Each row was made from one small tree. The marks that hang from a mark follow it in brackets, in alphabetical order. Every link used is in the known rows. Write each row's tree.
Known rows:
nusaku{sima{gusut{ziki{tesal}}}}: +1.95 -0.75 +0.16 +0.06 +0.26 -0.69 +1.08 -0.11 -2.09 -2.00 -0.49 +1.08
 -2.42 -1.58 +1.92 -0.59 -0.82 -1.13 +2.51 -2.33 +3.54 -3.85
gusut{ziki{fosu{sima} nusaku tesal}}: -0.29 +0.04 +1.13 +1.68 +1.93 +0.18 -1.58 -2.71 -0.08 -1.16 -2.29 +2.12
 -1.38 +2.55 +1.27 -1.34 -3.32 -0.19 -0.44 -1.67 +2.64 -4.40
nusaku{sima{gusut{ziki{fosu}}}}: +1.01 -0.30 -1.05 +2.03 -2.30 +0.20 -2.52 -0.42 -0.10 -2.43 +1.51 +1.79
 -0.15 -0.99 -0.99 -1.58 -1.44 -1.28 +3.21 -1.80 +1.67 -3.75
tesal{velog ziki{fosu}}: -1.08 -0.61 -2.50 +1.19 -1.22 -2.96 -0.65 -1.65 +3.06 -1.91 +0.86 +1.05
 +1.74 +4.13 -0.48 -1.30 +0.74 -1.84 -0.87 +1.66 +0.42 -1.54
tesal{velog}: -0.62 +0.05 -0.21 +0.62 -1.57 -1.81 +1.59 -0.04 +1.52 +0.43 -0.17 +1.04
 +0.58 +2.51 -0.67 -1.89 +1.63 -2.43 -0.56 +1.25 -1.38 +0.29
ziki{nusaku tesal{sima{gusut} velog}}: -0.59 -1.13 +2.42 -0.37 -0.38 -1.00 +3.07 -1.09 -1.05 -0.81 -2.16 +2.27
 -1.57 +3.93 -0.01 -0.80 -3.05 -7.89 -1.18 +0.07 -1.20 -1.35
tesal{velog ziki}: -0.09 -0.72 -1.53 +0.22 -0.75 -3.14 +2.17 -1.10 +1.15 -0.94 +0.37 -0.36
 -0.15 +3.51 +0.85 -1.04 +1.46 -1.13 -0.54 +1.15 +0.08 +0.06
tesal{sima{gusut{ziki}} velog}: +0.59 -0.39 +0.01 +0.30 -2.84 -1.01 +0.53 -1.19 -1.58 -1.14 +1.72 +0.15
 -0.70 +1.26 -0.86 -2.36 +0.35 -3.54 +2.35 -0.07 -1.83 -0.62
ziki{fosu nusaku tesal{sima velog}}: -1.75 -0.02 +3.06 +2.32 -0.11 -1.10 +0.58 -2.10 +2.04 -1.30 -1.97 +2.44
 -0.08 +5.22 -1.20 -1.70 -1.61 -5.40 -2.63 +0.99 -1.72 -2.49
ziki{fosu{sima{nusaku}} tesal}: +0.22 +0.17 +1.48 -0.15 +2.76 -0.19 -0.27 -0.73 +0.53 -0.70 -2.09 +1.41
 -0.45 +2.50 +0.74 -0.57 -3.88 +0.47 -1.14 -1.93 +2.65 -3.19
tesal{sima velog}: +0.54 +0.55 +2.25 +0.86 -2.44 -0.50 +1.39 -0.40 +0.78 -0.34 -0.29 -0.59
 +0.52 +2.65 -1.32 -2.39 +2.00 -2.03 +0.23 +0.56 -4.21 +0.52
sima{gusut{ziki{fosu tesal}} nusaku}: -1.77 -1.11 -2.52 -0.69 +2.57 -1.38 -0.88 -2.21 -1.25 -0.85 +1.84 +2.42
 -2.73 +0.95 +0.54 +0.89 -5.41 -2.76 +0.26 -0.45 +5.59 -2.75
nusaku{sima{gusut{ziki}}}: +2.24 +0.02 -0.37 +0.98 -1.69 +0.41 +0.27 +0.26 -2.27 -1.47 +0.88 +0.58
 -1.80 -1.86 +0.13 -1.29 -0.63 -0.88 +3.73 -2.25 +1.03 -2.01
tesal{sima velog ziki}: +1.10 -0.05 +1.09 +0.75 -1.41 -1.70 +2.09 -1.20 +0.10 -1.66 +0.21 -1.84
 -0.08 +3.79 +0.21 -1.78 +1.87 -1.16 -0.02 +0.23 -2.29 +0.31
nusaku{sima{gusut{ziki{fosu tesal}}}}: +0.46 -0.79 -0.35 +0.84 -0.06 -0.72 -1.52 -0.90 +0.13 -2.95 +0.10 +2.36
 -0.61 -0.49 +0.69 -0.88 -1.52 -1.55 +2.11 -2.02 +4.09 -5.45
gusut{ziki{tesal}}: -0.34 -0.35 -0.02 -0.16 +2.19 -1.09 +0.60 -2.02 -0.60 -0.83 -0.11 +0.35
 -2.07 -0.17 +2.09 -0.09 +0.48 +0.96 -0.03 -0.42 +3.66 -2.06
nusaku{sima{gusut}}: +2.34 -0.35 +0.35 +0.31 -1.95 +0.40 +0.52 +1.70 -1.39 -1.34 -0.41 +1.13
 -0.12 -1.09 -0.04 -0.64 -1.17 -2.06 +2.50 -1.89 +0.26 -1.71
fosu{ziki{nusaku tesal{sima{gusut}}}}: +0.11 -1.89 +2.03 +1.10 +0.71 +0.75 +0.33 -1.35 -2.08 -1.94 +0.43 +1.14
 -3.16 +1.73 +0.94 +1.44 -6.29 -4.70 +0.21 -1.98 +0.25 -1.51
sima{gusut{ziki{tesal}} nusaku}: -0.69 -1.06 -1.40 -1.59 +2.99 -1.51 +2.13 -1.47 -3.21 -0.18 +0.89 +1.24
 -4.34 +0.06 +1.56 +1.26 -4.66 -2.23 +0.63 -0.93 +5.15 -1.53
sima{gusut{ziki} nusaku}: -0.39 -0.44 -2.34 -0.68 +0.69 -0.45 +0.78 -0.98 -3.51 +0.60 +2.45 +0.52
 -3.91 -0.21 +0.20 +0.77 -4.67 -2.06 +1.85 -0.58 +2.57 +0.36

Write each row's tree:
-1.19 +0.36 +2.26 +1.32 +0.97 -1.48 +1.41 -1.46 +1.78 -0.75 -0.26 +1.35
 -0.97 +4.92 -1.22 -1.61 -1.76 -3.48 -1.99 +0.50 -0.33 -1.37 -> ziki{fosu tesal{sima{nusaku} velog}}
+0.90 -0.84 +2.25 +1.99 +1.71 +0.52 +0.47 -1.15 -0.65 -0.98 -2.29 +1.33
 -2.46 +2.60 +2.16 -0.30 -4.77 -0.31 -0.92 -2.59 +1.15 -2.33 -> fosu{sima ziki{nusaku tesal}}
-1.18 -1.04 +0.75 +2.05 +2.03 -0.17 +0.80 -1.54 -0.07 -0.76 -0.28 +1.47
 -3.45 +1.94 +1.81 +1.51 -4.73 -2.29 -1.67 -0.67 +2.06 -1.18 -> fosu{ziki{nusaku tesal}}
+0.16 +0.72 +2.60 +0.72 +2.83 -0.36 +2.21 -1.80 -2.82 -0.17 +0.61 -1.47
 -4.74 +0.92 +1.39 +0.24 -2.05 +0.52 +0.24 -1.30 +1.39 -0.34 -> gusut{ziki{tesal{sima{nusaku}}}}
+1.17 -0.48 +0.26 -0.14 -1.20 +0.68 -1.00 -1.27 -3.17 -1.39 +1.62 -0.75
 -1.37 -1.10 -0.27 -0.61 -1.36 -1.51 +3.24 -1.71 -0.73 -0.73 -> tesal{sima{gusut{ziki}}}
+0.53 +0.04 +0.06 +1.27 -0.03 +0.08 -2.26 -1.73 +0.70 -3.18 +1.22 -1.52
 +1.23 +2.26 -0.35 -0.21 -0.57 +0.51 +0.62 -0.97 -0.90 -1.48 -> tesal{sima ziki{fosu}}
+0.36 -2.24 +1.22 -0.02 -1.40 -1.56 +0.92 -1.00 +0.39 -2.28 +0.98 +0.97
 -0.99 +2.76 +0.28 -0.86 -1.83 -4.41 +0.52 -0.92 -0.03 -1.97 -> fosu{ziki{tesal{sima{gusut} velog}}}
-2.85 -0.12 -0.36 +2.49 +0.61 -2.49 +0.25 -3.43 +2.18 -0.68 -0.64 +3.21
 -1.50 +4.23 +0.02 -1.32 -1.59 -4.20 -2.24 +1.53 +2.05 -3.11 -> gusut{ziki{fosu nusaku tesal{velog}}}
-1.83 +0.37 -1.10 +3.07 +0.16 +0.29 -2.53 -2.64 +0.00 -0.32 +1.06 +1.88
 -1.70 +1.51 -1.17 -0.26 -2.96 -2.14 -0.20 +0.59 +0.56 -1.58 -> gusut{ziki{fosu nusaku}}
+0.21 +0.09 -0.04 +0.44 -1.25 -1.12 +2.20 -1.08 -2.66 +0.30 +2.30 +0.00
 -3.41 +2.36 -1.15 -1.60 -2.59 -3.97 +1.90 -0.11 -1.47 +0.98 -> tesal{sima{gusut{ziki} nusaku} velog}
-1.06 +0.33 +2.41 +2.68 +1.58 +0.39 -1.34 -3.52 -0.22 -1.74 -0.56 +1.05
 -2.44 +2.15 +0.03 -0.22 -2.94 -1.97 -0.71 -0.55 +0.53 -2.92 -> gusut{ziki{fosu nusaku tesal{sima}}}
+0.61 -1.27 +1.32 -0.23 +1.62 +0.16 +1.19 -0.67 -2.79 -1.56 +1.83 +0.18
 -3.97 +1.17 +1.10 +1.53 -6.50 -2.95 +0.83 -2.26 +1.56 -0.42 -> fosu{ziki{tesal{sima{gusut nusaku}}}}
+0.86 -2.14 +1.20 -0.50 +0.67 +0.21 -0.53 -0.83 -1.27 -2.81 +1.39 +0.21
 -1.37 +0.20 +1.28 +0.99 -3.71 -2.05 +1.32 -2.31 +0.98 -2.08 -> fosu{ziki{tesal{sima{gusut}}}}
+0.43 -0.77 +1.89 -2.01 +2.14 +0.02 +2.24 -0.27 -3.20 -0.56 -0.33 +0.10
 -2.73 +1.07 +0.75 +1.06 -4.81 -3.18 +0.20 -1.73 +1.38 -0.60 -> ziki{tesal{sima{gusut nusaku}}}
-1.74 -0.43 +1.24 +0.80 +0.88 -2.14 +3.66 -1.09 +0.95 +0.37 -2.68 +2.59
 -1.59 +4.14 +0.64 -0.99 -1.39 -5.16 -3.11 +1.44 +0.68 -1.04 -> ziki{nusaku tesal{velog}}
-0.62 -0.68 -1.56 +0.38 -0.12 +0.17 +0.20 -1.56 -3.21 +0.20 +0.56 +1.62
 -3.02 +0.08 -0.09 +0.71 -4.59 -3.94 +1.27 -0.23 +1.71 -0.51 -> sima{gusut{ziki{nusaku}}}
+0.75 -0.61 +1.50 +1.47 +0.92 -1.88 +2.95 -0.47 +0.60 -0.14 -0.45 +1.05
 -2.97 +4.46 +1.66 -2.01 -3.25 -0.44 -1.02 -1.54 +1.16 -1.39 -> fosu{sima{nusaku} ziki{tesal{velog}}}
+1.85 +0.67 +0.76 +2.93 -0.40 -0.30 +2.12 +0.08 -1.53 -1.37 -1.29 -0.34
 -2.86 +2.01 +1.10 +0.01 -2.05 -1.15 +0.31 -1.18 -0.01 -0.78 -> tesal{ziki{nusaku{sima}}}
+0.85 +0.82 +0.41 +0.81 +0.22 +0.76 -1.37 -0.08 +0.07 -0.01 -0.72 +0.95
 +0.10 +2.22 -0.88 -1.37 -3.96 +0.82 +0.04 -1.41 +0.12 -1.44 -> ziki{fosu{sima{nusaku}}}
+1.83 -0.48 -0.08 -1.88 +0.23 +0.39 +1.14 +0.95 -3.36 +0.69 -0.82 +0.68
 -1.19 +0.87 +0.45 -0.83 -5.39 -1.11 +1.53 -2.35 +0.84 -0.41 -> fosu{sima{gusut nusaku}}
-0.05 +0.75 +1.64 +4.11 +0.77 +0.14 -0.49 -1.80 +0.46 -1.65 -1.25 +2.23
 -2.90 +1.32 +0.52 -0.86 -2.03 -1.30 +0.05 -1.19 +2.41 -4.27 -> gusut{ziki{fosu nusaku{sima} tesal}}
+0.91 -0.88 +0.22 -0.23 -0.33 +0.28 +1.08 -1.28 -3.79 -1.86 +0.15 -0.71
 -1.91 +2.15 +0.63 +0.96 -4.83 -4.21 +0.85 -0.93 -0.63 +0.19 -> tesal{sima{gusut} ziki{nusaku}}
+1.12 -1.03 -0.90 -0.90 -1.36 +0.63 -3.47 +0.05 +0.23 -1.81 -1.01 +2.03
 +2.89 +0.84 -0.77 -1.45 -3.08 -1.06 +1.72 -1.95 +0.50 -3.47 -> ziki{fosu{sima{gusut}}}
-0.81 +0.64 +1.70 +1.45 +2.55 -0.20 -0.66 -2.78 -0.77 -1.32 +1.06 -0.19
 -3.17 +1.80 +0.30 +0.13 -2.97 +0.01 +0.00 -1.00 +1.88 -1.81 -> gusut{ziki{fosu tesal{sima{nusaku}}}}
+1.21 +1.55 +1.88 +4.08 -1.10 +0.72 +1.32 -0.52 -2.06 -0.22 -0.52 +0.44
 -3.93 +0.25 +0.00 -1.05 -1.46 -0.76 +1.38 -1.23 -0.65 -0.96 -> gusut{ziki{nusaku{sima}}}
-0.15 -1.33 +0.51 -0.83 +1.06 +0.03 -1.39 -0.88 -0.27 -1.72 -3.38 +3.65
 +0.59 +2.72 +0.53 -0.46 -6.12 -4.27 -0.69 -1.88 +2.48 -4.83 -> ziki{fosu{sima{gusut}} nusaku tesal}
+1.35 +0.36 +2.11 +5.18 -1.43 +1.39 +0.53 +0.28 -0.53 -0.93 +0.40 +0.81
 -3.38 +0.77 -0.01 -0.15 -3.62 -1.30 +0.78 -1.53 -1.75 -0.67 -> fosu{ziki{nusaku{sima}}}
+0.45 +0.98 -0.13 +1.77 +0.62 +0.39 -1.90 -1.28 -0.59 -0.19 +0.67 +0.29
 -1.75 +1.68 -0.31 -1.53 -3.54 +2.16 +1.34 -1.79 +1.04 -1.76 -> gusut{ziki{fosu{sima{nusaku}}}}
-2.12 -0.47 +0.68 +1.21 +2.00 -0.65 -0.69 -1.79 +1.29 -0.91 -1.83 +2.92
 -0.56 +2.73 +0.21 +0.97 -3.67 -3.82 -2.75 +0.38 +2.21 -2.86 -> ziki{fosu nusaku tesal}
-0.85 -1.25 +0.28 +1.29 +0.29 -2.54 +1.29 -1.13 +2.46 -1.27 +0.53 +1.44
 -1.28 +3.27 +1.39 -0.74 +0.27 -1.89 -1.23 +0.46 +1.42 -1.32 -> fosu{ziki{tesal{velog}}}
+1.02 -1.45 -2.50 -0.84 -2.06 -2.24 -1.12 -0.93 +1.32 -2.79 -0.45 +1.76
 +3.01 +4.42 -0.04 -2.81 -1.69 -2.57 +1.01 -0.71 +0.75 -3.23 -> tesal{velog ziki{fosu{sima{gusut}}}}
-0.65 -0.12 +1.92 +1.49 +0.06 -1.36 +0.46 -1.32 +2.58 -0.75 -4.28 +3.56
 +0.80 +5.57 -0.11 -2.53 -2.22 -3.76 -2.68 +0.07 +0.08 -4.02 -> ziki{fosu{sima} nusaku tesal{velog}}
